Every row comes from one small tree of marks. The marks that hang from a mark follow it in brackets, in the order of their numbers. Every link used is in the known rows. Which tree was each row made from?
Known rows:
Z_823[Z_376[Z_237 Z_394]]: 1.64  -3.03  2.58  0.29  0.52  3.40  -0.73  0.28  -0.66  1.30  0.20  -0.85  0.78  -0.09  -2.27  0.66  -0.88  0.44  -3.03  -0.84
Z_19[Z_823[Z_376[Z_237[Z_535] Z_394]]]: 1.76  -1.56  -0.65  0.77  -2.54  0.17  3.47  0.01  1.46  0.81  1.15  -2.56  0.44  1.96  -0.53  0.24  1.60  -1.38  -1.73  -0.57
Z_823[Z_376]: 1.49  -3.56  2.10  0.77  -0.06  1.19  0.01  -2.98  -1.34  0.93  -0.81  -3.07  -2.04  -0.18  0.42  0.57  -0.69  2.82  -3.09  -0.68
Z_394[Z_727]: -2.01  0.65  0.13  -0.63  -1.38  0.43  -2.01  -0.71  -0.73  -0.17  0.11  -0.63  -3.34  -0.93  1.81  0.58  -0.52  2.71  -0.72  0.46
Z_376[Z_823]: 0.59  0.02  2.48  -2.93  -2.67  1.89  -0.39  1.83  -0.89  -0.94  -1.44  -0.50  -0.22  0.61  1.51  1.86  -2.42  1.00  -2.45  1.22
Z_158[Z_376[Z_237 Z_394[Z_727] Z_823[Z_19]]]: -0.77  1.96  0.47  -0.85  0.74  -1.11  -2.48  3.41  4.91  -1.03  -0.37  2.14  3.51  0.42  -1.26  0.12  -4.08  0.02  2.46  -0.95
Z_376[Z_237[Z_535] Z_394]: -0.01  0.95  1.46  -0.22  -3.69  2.01  0.33  2.10  -0.44  -0.43  0.31  -0.18  -0.48  0.93  -0.73  4.98  1.65  -1.45  -3.26  -2.31
Z_55[Z_376[Z_237[Z_535] Z_394[Z_727] Z_823[Z_19]]]: -0.65  3.06  -2.81  -1.41  -0.15  -0.41  -0.61  2.22  1.90  -1.41  -0.90  2.90  1.85  2.65  -3.11  0.68  0.00  -3.72  1.04  -0.31
Z_727[Z_823[Z_376]]: 0.38  -2.76  0.01  1.35  1.07  -0.11  -0.08  -2.84  -2.31  0.71  -0.08  -2.51  -1.90  -1.80  1.76  -0.83  0.38  2.85  -1.61  1.99
Z_376[Z_394 Z_823[Z_19]]: 0.93  1.04  -0.06  -3.06  -1.95  0.60  -0.32  2.00  -0.72  -1.30  -2.31  0.48  3.29  0.97  -0.15  1.68  -4.77  0.37  -0.83  2.65
Z_55[Z_376[Z_237 Z_394[Z_727] Z_823[Z_19]]]: -0.60  2.09  -1.88  -2.15  2.51  0.42  -1.91  2.91  1.00  -0.38  -0.46  3.27  2.89  0.63  -2.95  -1.10  -2.44  -1.78  2.00  1.14
Z_727[Z_394 Z_823[Z_19 Z_376]]: 0.44  -2.30  -2.45  3.38  3.06  -3.93  0.50  -6.08  -3.32  1.61  -1.04  -2.47  -3.36  -2.72  3.73  -2.48  0.36  3.57  0.80  4.18
Z_55[Z_376[Z_237 Z_394[Z_727[Z_823]]]]: -2.50  2.55  -2.76  -0.34  4.03  0.70  -2.93  3.16  -2.17  0.95  1.81  2.29  0.72  -2.84  -1.79  -0.20  0.34  -0.69  2.06  2.15
Z_535[Z_237]: -0.52  2.78  1.43  1.19  -3.92  0.38  -0.28  -0.06  -0.64  -0.31  -1.39  -2.41  -3.14  0.80  2.50  5.53  1.05  2.24  -4.78  -2.22
Z_376[Z_237 Z_823]: 0.74  -0.56  3.72  -2.14  -1.99  2.56  0.14  2.52  0.74  -0.87  0.33  0.52  -0.63  0.51  0.75  0.93  -0.27  0.01  -2.36  -0.40
Z_19[Z_823[Z_376]]: 1.25  -2.84  -0.45  0.63  -0.15  -1.43  2.66  -2.57  -0.11  1.41  0.51  -4.41  -1.35  0.02  1.76  -1.36  -0.96  2.84  -1.19  0.98
Z_19[Z_823[Z_376[Z_237 Z_394[Z_727]]]]: -0.30  -1.45  -1.56  0.15  0.44  0.80  0.39  0.72  1.79  1.59  1.76  -0.95  -0.04  0.36  -0.56  -4.08  -0.78  0.62  1.19  2.04
Z_394[Z_376[Z_237[Z_535]] Z_727[Z_823]]: -2.37  1.44  -1.67  2.10  0.57  -1.02  0.09  -1.76  -0.85  0.11  1.98  0.20  -2.53  -1.08  0.99  -1.25  4.98  -0.97  2.25  -1.26
Z_376[Z_237[Z_535] Z_394[Z_727] Z_823[Z_19]]: -0.80  2.44  -1.24  -1.60  -3.80  0.45  -0.54  1.72  3.24  -2.02  -0.75  2.55  0.45  2.99  -0.49  -0.35  0.17  -2.68  0.44  0.88
Z_394[Z_376[Z_237[Z_535] Z_823[Z_19]] Z_727]: -0.56  0.74  -0.83  0.22  -0.92  -1.35  1.20  -1.90  2.53  -1.48  -0.08  1.20  -0.21  2.44  -0.12  -2.61  2.12  -2.27  2.33  -2.07
Z_394[Z_376[Z_237]]: 0.42  -1.86  3.06  0.80  2.07  1.29  0.58  -0.94  -1.77  1.41  1.31  -1.33  -0.21  -1.90  -0.37  0.98  1.19  1.05  -0.39  -3.85

Write each row's tree:
1.44  0.03  -0.11  1.09  0.13  -2.13  2.26  -2.30  -1.58  0.22  -0.75  -0.18  -1.32  0.66  1.03  -0.76  2.30  -2.01  1.14  -1.60 -> Z_727[Z_394[Z_376[Z_237[Z_535] Z_823[Z_19]]]]
-1.16  -2.49  -1.94  3.40  2.60  -2.39  -0.20  -5.06  2.79  0.11  1.41  -0.22  -2.41  -1.58  1.71  -5.53  2.52  2.71  2.15  1.68 -> Z_394[Z_727[Z_823[Z_19 Z_376[Z_237]]]]
-2.67  3.47  -5.31  1.70  1.92  -2.98  -0.54  -0.20  -0.10  -0.51  0.87  2.04  0.19  -0.84  -1.39  0.22  2.59  -1.85  2.61  0.67 -> Z_55[Z_376[Z_237[Z_535] Z_394[Z_727[Z_823[Z_19]]]]]
1.36  -0.40  1.01  0.27  -1.15  -1.20  2.87  -1.77  1.49  -1.21  -0.34  -0.11  1.26  2.06  -0.37  -0.01  1.85  -2.14  0.40  -3.52 -> Z_394[Z_376[Z_237[Z_535] Z_823[Z_19]]]
-2.75  3.09  -3.69  1.56  -1.71  -2.17  -0.31  -0.57  1.44  -1.48  1.00  1.82  -0.95  -0.18  1.08  -0.29  2.62  -0.59  1.91  1.83 -> Z_376[Z_237[Z_535] Z_394[Z_727[Z_823[Z_19]]]]
0.82  0.41  2.82  -1.35  -4.61  1.76  1.25  1.63  1.50  -1.59  0.22  0.28  -1.56  2.41  0.69  2.56  2.39  -1.97  -3.15  -1.95 -> Z_376[Z_237[Z_535] Z_823]
-1.60  2.07  0.19  -0.72  0.55  -0.03  -3.87  3.31  0.63  0.28  -0.45  -0.60  1.11  -1.23  -0.89  3.78  -4.21  1.77  0.70  -1.28 -> Z_158[Z_376[Z_394[Z_727]]]
-0.48  0.46  0.13  -2.51  0.60  1.49  -1.62  0.98  -1.75  0.11  -1.20  0.27  0.05  0.48  0.11  -1.85  -2.27  -0.03  1.37  0.90 -> Z_394[Z_376[Z_823] Z_727]
1.16  -1.05  0.31  -1.41  0.96  -1.19  1.18  -1.83  -1.41  -0.37  -1.90  -0.77  2.29  0.30  0.06  -0.31  -2.75  0.92  0.94  -0.39 -> Z_394[Z_376[Z_823[Z_19]]]
0.68  -1.02  -0.03  1.55  -1.26  1.46  0.55  -0.29  -0.56  0.25  0.51  -0.53  -0.37  0.33  -0.76  0.74  2.63  -1.39  -2.39  0.73 -> Z_727[Z_823[Z_376[Z_237[Z_535] Z_394]]]
1.30  -1.42  1.87  -0.34  1.60  -0.59  1.72  -0.97  0.35  -0.18  0.08  0.22  2.37  0.09  -0.61  -1.46  -0.58  0.14  1.01  -1.92 -> Z_394[Z_376[Z_237 Z_823[Z_19]]]
-0.25  0.11  -2.66  4.06  2.11  -4.74  2.20  -4.74  -3.28  1.13  0.92  -0.97  -2.67  -2.61  2.68  -0.44  4.92  -0.11  2.79  -0.31 -> Z_727[Z_394[Z_376[Z_237[Z_535]]] Z_823[Z_19]]
0.98  0.44  1.35  -2.17  -1.53  1.35  0.04  2.58  1.14  -1.24  -0.74  1.80  2.92  0.86  -0.55  0.86  -2.76  -0.27  -0.80  1.02 -> Z_376[Z_237 Z_394 Z_823[Z_19]]
1.06  1.08  3.76  -2.21  -0.37  1.97  -1.64  6.24  2.16  -0.44  -0.03  0.82  3.77  -0.10  -1.94  3.72  -3.95  -0.73  -1.20  -2.23 -> Z_158[Z_376[Z_237 Z_394 Z_823]]
1.47  -0.89  2.54  -0.73  2.04  1.39  -0.14  0.98  -4.00  1.87  -0.31  0.14  -1.19  -1.36  0.83  -0.78  -0.04  -0.97  0.64  -0.11 -> Z_727[Z_394[Z_376[Z_237 Z_823]]]
-0.43  -0.80  -1.53  3.60  4.92  -3.81  0.90  -4.16  -4.07  2.06  0.86  -0.67  -1.55  -4.52  2.73  -2.10  2.40  2.11  3.58  1.04 -> Z_727[Z_394[Z_376[Z_237]] Z_823[Z_19]]
1.41  -1.02  0.98  0.48  2.74  -1.35  0.92  -1.54  -2.29  1.22  -0.62  0.13  -0.05  -1.17  1.22  -2.14  -0.18  0.10  2.08  -0.10 -> Z_727[Z_394[Z_376[Z_237 Z_823[Z_19]]]]
1.05  1.54  0.08  -4.27  1.00  2.63  -1.60  5.01  -3.87  0.11  -1.84  0.80  3.65  0.57  -3.02  3.86  -4.63  -1.50  -1.78  1.40 -> Z_55[Z_376[Z_394 Z_823]]
1.31  -3.50  0.89  1.52  0.17  -0.45  3.14  -2.04  1.56  1.45  2.25  -3.22  -1.30  -0.29  1.63  -2.32  1.09  1.94  -0.94  -0.76 -> Z_19[Z_823[Z_376[Z_237]]]
0.70  -0.82  2.27  -0.88  -1.26  -0.18  1.33  -0.22  2.38  -1.47  0.20  0.47  0.35  0.50  1.23  -0.34  -0.47  0.88  -0.78  -0.50 -> Z_376[Z_237 Z_823[Z_19]]
1.63  -3.20  1.01  1.47  1.13  0.74  0.51  -2.25  1.01  0.72  -0.40  -0.75  1.60  0.15  -1.88  -0.54  -0.85  1.54  -1.49  -0.76 -> Z_823[Z_19 Z_376[Z_237 Z_394]]
-1.59  1.93  -0.16  -0.38  -3.46  2.14  -1.50  2.07  0.87  -0.57  0.72  1.24  -2.02  1.15  -0.70  2.04  1.90  -1.56  -1.17  -1.27 -> Z_376[Z_237[Z_535] Z_394[Z_727]]
-2.83  1.61  -2.91  0.91  1.13  -1.13  -1.75  0.13  0.82  -0.46  1.17  2.21  0.10  -2.27  0.98  -2.01  0.07  1.53  2.67  3.40 -> Z_376[Z_237 Z_394[Z_727[Z_823[Z_19]]]]
-0.46  3.09  -1.28  -2.81  -1.05  2.54  -1.82  4.78  0.28  -0.97  -0.34  2.78  1.03  2.45  -3.40  1.58  0.32  -4.75  -0.41  -0.39 -> Z_55[Z_376[Z_237[Z_535] Z_394[Z_727] Z_823]]
-0.16  -2.18  -0.78  1.62  1.46  0.53  -1.45  -2.35  2.25  0.55  -0.12  0.35  0.32  0.42  -1.59  -2.97  -0.53  0.97  0.53  0.58 -> Z_823[Z_19 Z_376[Z_237 Z_394[Z_727]]]
